(in the rows, 128 means zero)
Known rows, with every step that occurs
toli/kevi/gisa/zuvur/kuze: [113 147 135 117 147 124 122 106 138 102 139 157 110 130 134 107 131 134
 153 126 133 127 142 141 148 115 114 137 138  57 130 114  48 135 137 121
 158 125 123 124 160 108 120 146 119 145]
tuse/naka/kuze/zuvur/gisa: [149 181 136 117 152 155 111 191 108 127 135 133 167 134 121 144 133 112
 127 133 110 126 151 131 101 125 118 140 114 165 122 158 215 155 117 152
 124 113 142 110 194 112 126 117 143 169]
vusi/kevi: [117 127 123 113 161 129 147 146 113 137 128 117 107 123 135 112 135 108
 116 108 136 126 139 123 139 129 134 122 118 176 134 133  95 115 126 126
 121 123 135 126 110 131 133 127 140  73]
kevi/toli: [120 107 123 139 120 110 133 144 125 134 121 118 118 124 118 134 111 112
 131 124 138 133 103 120 129 144 141 126 121 153 131 130 120 124 142 116
 141 131 133 141 127 127 135 170 131 148]
tuse/pite: [116 124 113 134 122 120 139 150 118 131 113 112  78 130 129  95 127 123
 133 115 119 125 132 141 121 140 133 131 126 113 136 126 126 142 128 114
 116 127 149 111 175 136 139 151 134 145]
pepi/kuze/zuvur/gisa/kevi/vusi: [131 137 144 113 120 172 104 115 128 108 152 128 184 137 111 145 129 118
 125 187 120 128 100 139  99 129 117 140 125 169 120 122 155  95 142 142
 110 123 112 122  74 151 111 101 124 134]
faku/mapom/pepi/kuze/zuvur: [137 120 141 130 145 118 141 126 132 116 125  96 134 124 153 138 135 142
 140 110 144 135 113 129 111 142 129 119 143 123 124 141 205  88 108 142
  90 113 126 120  55 142 122 126 136 136]
bipi/toli/kevi: [118 112 115 115 136 142 151 135 122 128 104 104 118 137 141  96 147 138
 155  78 146 129 135 119 157 123 136 141 135  71 136 138  91 124 116 129
  95 115 134 147 142 135 131 186 134 126]
zuvur/gisa/kevi/toli/bipi: [117 104 146 138 122 109 129 133 129 105 141 158 173 133 104 144 126 115
 120 143 138 121 101 132 106 108 145 131 123 160 129 107  67 128 154 100
 145 132 118 151 121 127 130 143 123 114]
faku/mapom/pepi/kuze/zuvur/gisa: [144 138 150 121 142 143 137 119 125 113 142 116 154 124 152 169 154 143
 138 132 125 128 113 151  93 131 130 118 134 116 118 135 201  89 108 137
 108 106 131 102  60 135 121  92 134 166]
toli/kevi/vogive: [113 117 117 148 118 132 135 135 130 133 113 128 119 135 137  93 137  98
 125 104 162 138 129 125 123 134 135 141 137 113 126 130 112 159 136 138
 125 122 120 156 127 120 120 169 135 151]
pepi/kuze: [115 137 121 118 149 144 127 120 120 117 116 108 116 125 138  99 119 124
 162 132 132 131 101 102 124 142 122 134 125 117 125 129 145  91 128 132
 103 119 130 124 150 161 126 152 136 121]
kuze/pepi/mapom: [141 111 124 134 161 129 121 130 129 131 108 110  87 125 133 125 138 139
 148 124 143 122 122 117 129 139 127 110 138  93 127 135 166 111 120 115
 107 117 145 124 155 138 131 138 138 140]
kevi/vusi: [119 126 132 153 110 133 137 144 130 131 151 119 113 122 123 121 108 116
 129 140 122 132 109 135 121 141 125 130 123 135 127 125 103 112 145 140
 114 133 127 136 134 126 130 164 129 135]
bipi/toli/kevi/gisa/zuvur/kuze/pepi/mapom: [131 124 133 100 147 128 122  89 145 110 110 134  96 140 127 146 157 205
 175 127 137 121 137 126 182 109 125 127 155   4 130 135  98 120 122 113
 127 121 131 116 165 121 116 127 123 155]
pepi/kuze/zuvur/gisa/kevi/toli/bipi: [129 112 148 115 113 133 113 128 124  86 130 146 204 143 103 149 130 119
 147 156 147 124  89 117 103 117 138 138 138 173 121 123 152 114 148 110
 115 124 107 139  88 154 115 133 124 129]
bipi/toli/kevi/vogive: [115 111 117 138 107 153 150 134 129 138 102 110 124 139 138 105 149 132
 144  89 150 139 126 116 150 128 143 145 135  81 130 146 113 150 130 139
 105 125 119 160 125 135 124 168 139 147]
tuse/pite/vogive/kevi: [121 118  96 141  86 110 145 148 125 149  94 106  84 130 130  81 119 111
 101  87 120 131 153 134 123 137 132 140 130 159 137 127 122 161 116 123
 125 144 136 106 169 147 147 138 121 124]
faku/mapom/pepi/kuze: [120 125 137 131 145 106 149 103 133 117 124  94 109 120 154 135 134 155
 147 121 140 135  97 124 122 134 136 120 134 111 128 128 147  79 116 137
 105 117 126 126  87 143 123 136 133 117]
toli/kevi/gisa/zuvur/kuze/pepi/mapom/faku: [130 143 142 113 134  89 115  89 148 117 131 148  85 131 133 157 144 169
 156 166 122 118 151 130 169 115 127 112 158  55 118 112 129 146 113 110
 134 115 129  99 156  89 114 137 114 151]
naka/kuze/zuvur/gisa/kevi/toli: [140 124 148 112 139 149  88 156 114 129 124 139 191 138  96 151 127 113
 115 169 125 133 123 124 124 121 128 136 120 226 129 131 153 143 144 125
 141 127 119 135  90 128 116 118 134 148]
vogive/pite: [118 123  86 135 135  93 141 151 123 134 118 112  99 119 143  98 114 124
 126  87 103 134 137 113 132 135 119 131 118 109 140 136  83 141 124 137
 123 133 138 127 167 138 149 146 128  95]
zuvur/kuze/pepi/mapom: [133 151 123 131 176 108 123 119 130 119 106 116  93 120 149 142 146 173
 144 136 132 121 129 125 129 134 117 108 142  94 116 134 124  98 128 102
 118 108 140  89 167 130 133 116 135 171]
kevi/gisa/zuvur/kuze/pepi/mapom: [135 143 141 120 160 120 105  94 143 112 133 148  83 123 124 150 134 171
 160 156 120 120 127 132 144 125 114 110 141  43 123 129 124 107 135 110
 148 131 138 104 176 125 123  97 127 156]
vusi/kevi/gisa/zuvur: [121 114 142 100 145 141 129 120 125 133 151 148  99 127 111 121 126 110
 133 124 127 126 133 129 156 119 129 126 118 123 142 125  95 128 133 134
 149 141 132 140 119 115 125 109 132  58]
mapom/pepi/kuze/zuvur/gisa/kevi/toli/bipi: [133 122 158 122 100 110 124 119 121 101 140 135 182 134 117 169 127 145
 143 153 140 121  99 132  98 116 155 128 134 171 114 113 180 128 130 113
 107 120 119 144  78 141 110 137 123 122]
pite/vogive/kevi: [127 122 106 140 110 125 147 142 128 156 106 111 113 122 141  80 119  93
 108  75 135 133 144 116 120 138 122 134 125 167 133 129 106 133 115 134
 129 139 125 129 137 147 148 141 126 108]
tuse/naka: [126 152 117 137 146 115 143 161 120 132 124 115 106 126 132 112 118 113
 134 101 122 129 132 125 114 134 132 133 116 122 128 147 152 129 123 139
 128 128 144 131 197 116 138 156 136 126]
vogive/kevi/gisa/zuvur/kuze/pepi/mapom: [137 144 112 119 139 112 115  90 143 120 132 138 103 122 130 163 114 183
 116 138 119 118 144 125 143 129 111 116 139  61 132 118 120 122 119 127
 156 138 131 104 184 110 128  85 113 122]
toli/kevi/vusi: [115 119 121 147 105 120 139 139 132 119 139 122 113 134 128 105 121 109
 129 126 147 131 121 138 128 132 125 143 138 129 130 119  83 134 139 141
 112 121 118 143 128 113 121 195 122 135]
naka/kuze/zuvur/gisa/kevi/vogive/pite: [137 137 111 127 127 139  98 159 118 137 118 139 179 135 116 127 134 122
  96 142  94 142 153 117 117 119 115 145 114 179 130 144 145 188 138 154
 133 133 112 134 110 143 123  81 135 111]
pepi/mapom/faku: [120 121 129 132 134 112 131 115 138 138 129 110  90 116 142 143 124 141
 140 160 113 128 122 104 144 149 135 114 131 112 122 122 137 113 116 127
 112 112 131 112 136 129 138 159 136 131]
toli/kevi/gisa/zuvur/kuze/pepi: [131 148 135 118 145 114 122 116 133 112 128 157 105 136 135 107 142 131
 159 115 141 119 151 148 144 105 117 124 143  52 126 121 108 146 123 112
 142 125 137 125 166  89 115 134 117 157]
kuze/zuvur/gisa/kevi/vogive: [141 124 143 138 126 182 112 135 125 136 134 149 187 132 119 129 146  87
 102 140 129 132 132 148  97 129 128 132 116 156 122 133 151 142 141 131
 142 129 122 141  72 134 127  75 140 154]
pite/vogive/kevi/gisa: [119 112 104 154  83 147 140 125 132 158 117 128 120 126 133  67 125 103
 110  99 143 134 141 127 143 136 130 138 121 131 139 123 137 139 118 137
 142 145 125 145 130 122 138 142 119 118]
mapom/pepi/kuze/zuvur/gisa/kevi: [140 145 152 104 142 157 119 101 116 124 137 119 168 127 142 146 140 131
 140 149 119 122 129 144  96 124 137 126 122 149 116 115 180 107 109 129
 105 111 139 127  79 150 118  97 132 126]

Rows
[142 120 153 112 156 145 128  99 130 109 134 118 177 129 144 160 151 141
 122 141 129 129 110 147 101 117 131 122 132 146 123 125 177  87 114 135
 115 117 123 121  27 140 116  76 129 121] | faku/mapom/pepi/kuze/zuvur/gisa/kevi
[138 155 144 126 149 125 117 120 133 124 140 152 103 124 129 121 128 138
 158 130 119 119 139 145 139 117 116 112 126  60 125 128 124 130 129 111
 146 133 145 115 169 103 124 102 126 159] | kevi/gisa/zuvur/kuze/pepi
[126 104 107 146  81 105 142 142 132 158  99 111 119 125 120 115 107 104
  98  96 141 138 123 114 131 141 136 134 125 198 131 126 121 145 130 126
 149 148 120 138 115 138 147 155 117 131] | pite/vogive/kevi/toli
[116 123  89 157 107  98 140 145 128 145 116 121 104 120 134 112 115 122
 112  97 108 144 134 114 123 141 127 134 120 106 133 144 105 168 137 146
 134 140 124 142 152 137 144 135 130 117] | kevi/vogive/pite
[116  94 126 131 135 112 122 121 131 132 109 119 138 131 110 120 111 108
 120 136 141 135 104 115 142 130 141 130 119 179 137 119  89 124 150 114
 147 139 120 156  92 136 131 158 126 103] | gisa/kevi/toli
[141 142 148 128 139 184  89 147 118 138 128 147 193 138 109 126 142 102
 110 162 121 137 133 127 109 124 121 140 115 191 124 138 172 158 142 144
 130 127 116 139  97 139 112  83 144 145] | naka/kuze/zuvur/gisa/kevi/vogive
[138 155 136 107 141 179 116 133 110 110 133 128 166 129 134 132 143 116
 153 142 126 123 118 130  95 139 119 133 124 121 117 138 188  98 120 131
 106 105 136 103 126 149 122 102 139 168] | pepi/kuze/zuvur/gisa
[125 116 145 124 132 152 120 120 135 128 151 150 102 124 114 106 112 104
 159 123 122 127 121 130 139 130 121 128 119  59 141 124 102 125 135 131
 148 144 137 148 156 120 132 132 130 118] | kevi/gisa/zuvur
[130 137 104 118 115 146 108 118 122 119 117 128 178 135 121 136 135 122
 112 143 104 141 126 114 106 125 120 145 122 146 125 139 160 149 138 150
 129 133 109 128 101 161 123  69 127 112] | pepi/kuze/zuvur/gisa/kevi/vogive/pite
[131 108 124 128  95 139 129 119 141 154 130 146 107 127 117  90 110 100
 123  92 126 132 139 123 136 129 116 136 122 107 142 123 106 145 122 142
 156 158 124 141 145 128 140 119 117  99] | pite/vogive/kevi/gisa/zuvur
[133 141 139  97 173 113 117  98 135 119 132 145  83 127 121 166 148 176
 138 156 129 119 140 132 162 115 122 107 137 100 125 130 118 115 134 112
 147 128 131  98 143 114 116  71 128 101] | vusi/kevi/gisa/zuvur/kuze/pepi/mapom
[112 144 132 100 136 139 137 105 139 108 128 137 119 136 133 117 144 171
 161 113 123 127 139 133 175 112 122 142 136  19 136 129  38 123 133 124
 137 126 127 128 156 122 125 143 124 140] | bipi/toli/kevi/gisa/zuvur/kuze
[137 153 120 123 112  92 125  87 146 134 141 137  99 117 137 183 109 182
 114 162 100 116 161 118 160 129 120 106 138  79 123 113 142 139 102 128
 146 132 130  87 167  87 131  91 107 124] | vogive/kevi/gisa/zuvur/kuze/pepi/mapom/faku
[109 100 113 129 112 172 146 118 126 128 115 120 127 142 136  83 152 145
 158 102 155 127 131 126 180 122 144 145 130  40 142 135 114 130 115 129
 105 123 131 163 132 113 122 186 129 133] | bipi/toli/kevi/gisa
[123 129 142 133 122 151 122 113 132 125 158 136 157 127 116 142 129 109
 108 173 110 124 107 157 106 118 126 134 111 156 127 111  66 109 151 133
 139 130 120 134 106 133 126 112 123 121] | zuvur/gisa/kevi/vusi
[127 111 138 153 147 100 160 128 136 135 133 107 102 115 158 133 131 136
 122  95 134 133 119 144 119 132 137 111 128 111 132 130 121 104 116 131
 120 121 136 136  84 120 136 140 134 125] | faku/mapom/pepi
[140 119 132 140 135 104 129 125 131 146 116 108  84 120 138 145 135 143
 145 147 119 120 137 109 144 141 136 101 137 120 118 129 193 126 101 115
  97 113 146 112 139 115 132 147 133 144] | kuze/pepi/mapom/faku
[116 126 124 132 132 137 143 137 118 149 122 123 110 124 128 126 136 105
 105 121 141 136 130 124 134 136 141 126 121 177 127 139 116 146 140 138
 130 128 119 144 101 129 125 113 144  96] | vusi/kevi/vogive
[117 111 132 145 124 134 127 124 137 132 144 124 134 128 116 106 106 112
 112 153 126 134 109 135 125 128 124 135 120 168 134 116  80 110 152 139
 122 140 114 154 100 139 129 147 123  93] | gisa/kevi/vusi
[138 144 137 125 130 135 131 130 115 129 129  97 120 122 152 122 120 133
 160 118 130 129 125 124 111 146 135 122 133 125 119 133 212 113 103 138
  80 111 143 126 105 144 120 148 140 142] | mapom/pepi/kuze/zuvur
[130 150 145 100 148  95 123  93 136 135 143 143  76 122 125 183 142 179
 136 184 105 117 156 128 183 116 134  98 140 120 119 122 143 128 116 111
 137 124 134  83 127  90 118  79 124 100] | vusi/kevi/gisa/zuvur/kuze/pepi/mapom/faku
[112 125  86 134 120  91 149 148 116 150 116 117 100 122 132 130 128 126
  87  99 114 140 147 112 144 131 135 132 119 167 136 145  96 171 136 146
 131 138 120 134 121 132 135 109 132  59] | vusi/kevi/vogive/pite
[112  83 133 145 120  88 133 141 137 109 126 137 151 134 107 113 110 117
 132 124 152 131  96 112 126 119 145 131 132 168 134 117  78 129 155 105
 126 139 110 169 116 138 131 178 123  86] | gisa/kevi/toli/bipi
[140 124 145 132 115 169 114 137 129 121 165 141 179 131 114 146 129  99
  98 166 118 127 122 159  98 126 120 134 119 175 125 123 128 118 142 137
 128 128 123 130  76 128 126 103 127 142] | kuze/zuvur/gisa/kevi/vusi
[142 160 147 117 128 158 128 122 109 127 143 114 146 121 150 159 142 133
 151 138 118 120 130 142  92 137 137 122 124 115 111 127 207 111 103 132
 100 101 147 109 111 138 123 113 138 167] | mapom/pepi/kuze/zuvur/gisa
[135 164 127 138 164 109 135 143 118 128 117 119 113 120 154 117 139 133
 139 114 128 121 145 140 122 126 121 110 128 112 116 134 128 120 122 103
 117 115 148 101 164 117 136 122 134 170] | zuvur/kuze/pepi
[140 126 133 129 176 128 101 148 121 135 105 111  95 130 125 118 138 155
 157 138 135 126 123  95 140 132 119 116 138 131 128 139 184 124 119 128
  97 115 135 123 177 137 116 144 144 139] | naka/kuze/pepi/mapom
[122 153 125 130 112 123 129 113 145 139 130 150 112 122 130 103 115 128
 119 110 111 131 147 133 136 123 109 134 128 108 130 118  62 128 133 129
 169 150 121 111 161 135 140  96 114 125] | pite/vogive/kevi/gisa/zuvur/kuze
[124 117 112 122 109 143 132 115 134 135 150 143 121 123 123 121  90 114
 110 107 121 125 143 120 136 132 116 134 118  80 148 117 105 137 118 150
 157 152 130 146 163 107 138 117 116  82] | vogive/kevi/gisa/zuvur
[141 135 126 125 122 113 113  97 150 139 112 140  93 125 126 134 133 162
 129 121 125 126 145 128 144 123 111 119 146  90 125 126 130 126 122 120
 155 144 125 101 165 133 134  81 113 140] | pite/vogive/kevi/gisa/zuvur/kuze/pepi/mapom
[123 118 110 157  74 121 141 144 138 153 132 111 115 125 127 103 106 105
  96 109 125 137 130 129 116 140 121 139 127 182 131 124 106 134 134 153
 123 146 114 131 127 141 142 142 115 119] | pite/vogive/kevi/vusi
[111 101 129 133 118  81 154 162 119 116 132 135 120 130 112 143 122 125
 123 112 155 126 111 115 140 120 151 125 133 199 132 129  93 135 145 105
 121 128 118 147 113 118 129 168 133  73] | vusi/kevi/toli/bipi
[139 157 116 123 129 115 128 116 129 129 139 145 123 122 135 133 106 146
 117 113 117 115 160 138 139 118 111 118 126  75 131 122 115 142 115 128
 155 144 138 113 180  88 132  87 110 122] | vogive/kevi/gisa/zuvur/kuze/pepi
[143 170 147 123 129 152  97 173 119 124 153 140 187 143  97 154 121 117
  97 177 103 131 135 143 106 115 119 151 115 214 123 145 190 149 142 166
 124 128 117 126 152 114 114 111 129 130] | tuse/naka/kuze/zuvur/gisa/kevi/vusi
[145 121 142 116 153 175 116 137 120 122 137 140 182 131 129 119 144  89
 115 131 124 123 140 147 101 122 120 128 118 154 127 128 129 119 128 123
 132 121 139 127  88 133 134  92 135 132] | kuze/zuvur/gisa/kevi
[138 129 151 106 114 133 112 101 118 123 127 118 169 130 119 179 129 139
 131 168 130 127 109 139 113 126 149 127 123 186 116 117 191 117 125 118
 127 120 129 132  58 143 112 115 126 145] | mapom/pepi/kuze/zuvur/gisa/kevi/toli
[120 115  93 137  96 106 145 136 123 140 118 111 134 122 126 143  91 119
  90 107 139 130 124 112 134 145 135 131 118 171 138 122 110 140 125 131
 150 139 123 139 135 112 140 156 117 113] | vogive/kevi/toli
[121 112 135 119 135 132 120 116 124 128 128 138 164 130 107 155 132 106
 113 157 125 127 105 138 119 119 142 129 107 171 131 111  87 117 149 108
 166 132 125 139 100 131 130 123 124 135] | zuvur/gisa/kevi/toli
[146 138 137 125 138 172 128 157 114 126 144 139 160 125 136 134 143  93
 128 122 121 121 140 150  96 136 120 124 120 122 121 136 151 125 118 126
 125 111 147 113 122 125 138 110 142 173] | kuze/zuvur/gisa
[115 102 102 155  85  79 157 155 129 118 132 130 145 126 122 137  88 127
 105  91 149 124 119 106 120 132 139 134 132 158 137 119  98 148 133 126
 130 140 115 150 155 113 140 181 115  98] | vogive/kevi/toli/bipi
[121  93 116 159  69  76 152 160 136 134 112 130 134 130 117 110 106 112
 110  82 151 133 118 107 123 130 139 137 139 187 131 125 101 153 137 117
 129 146 109 149 137 141 142 176 115 114] | pite/vogive/kevi/toli/bipi
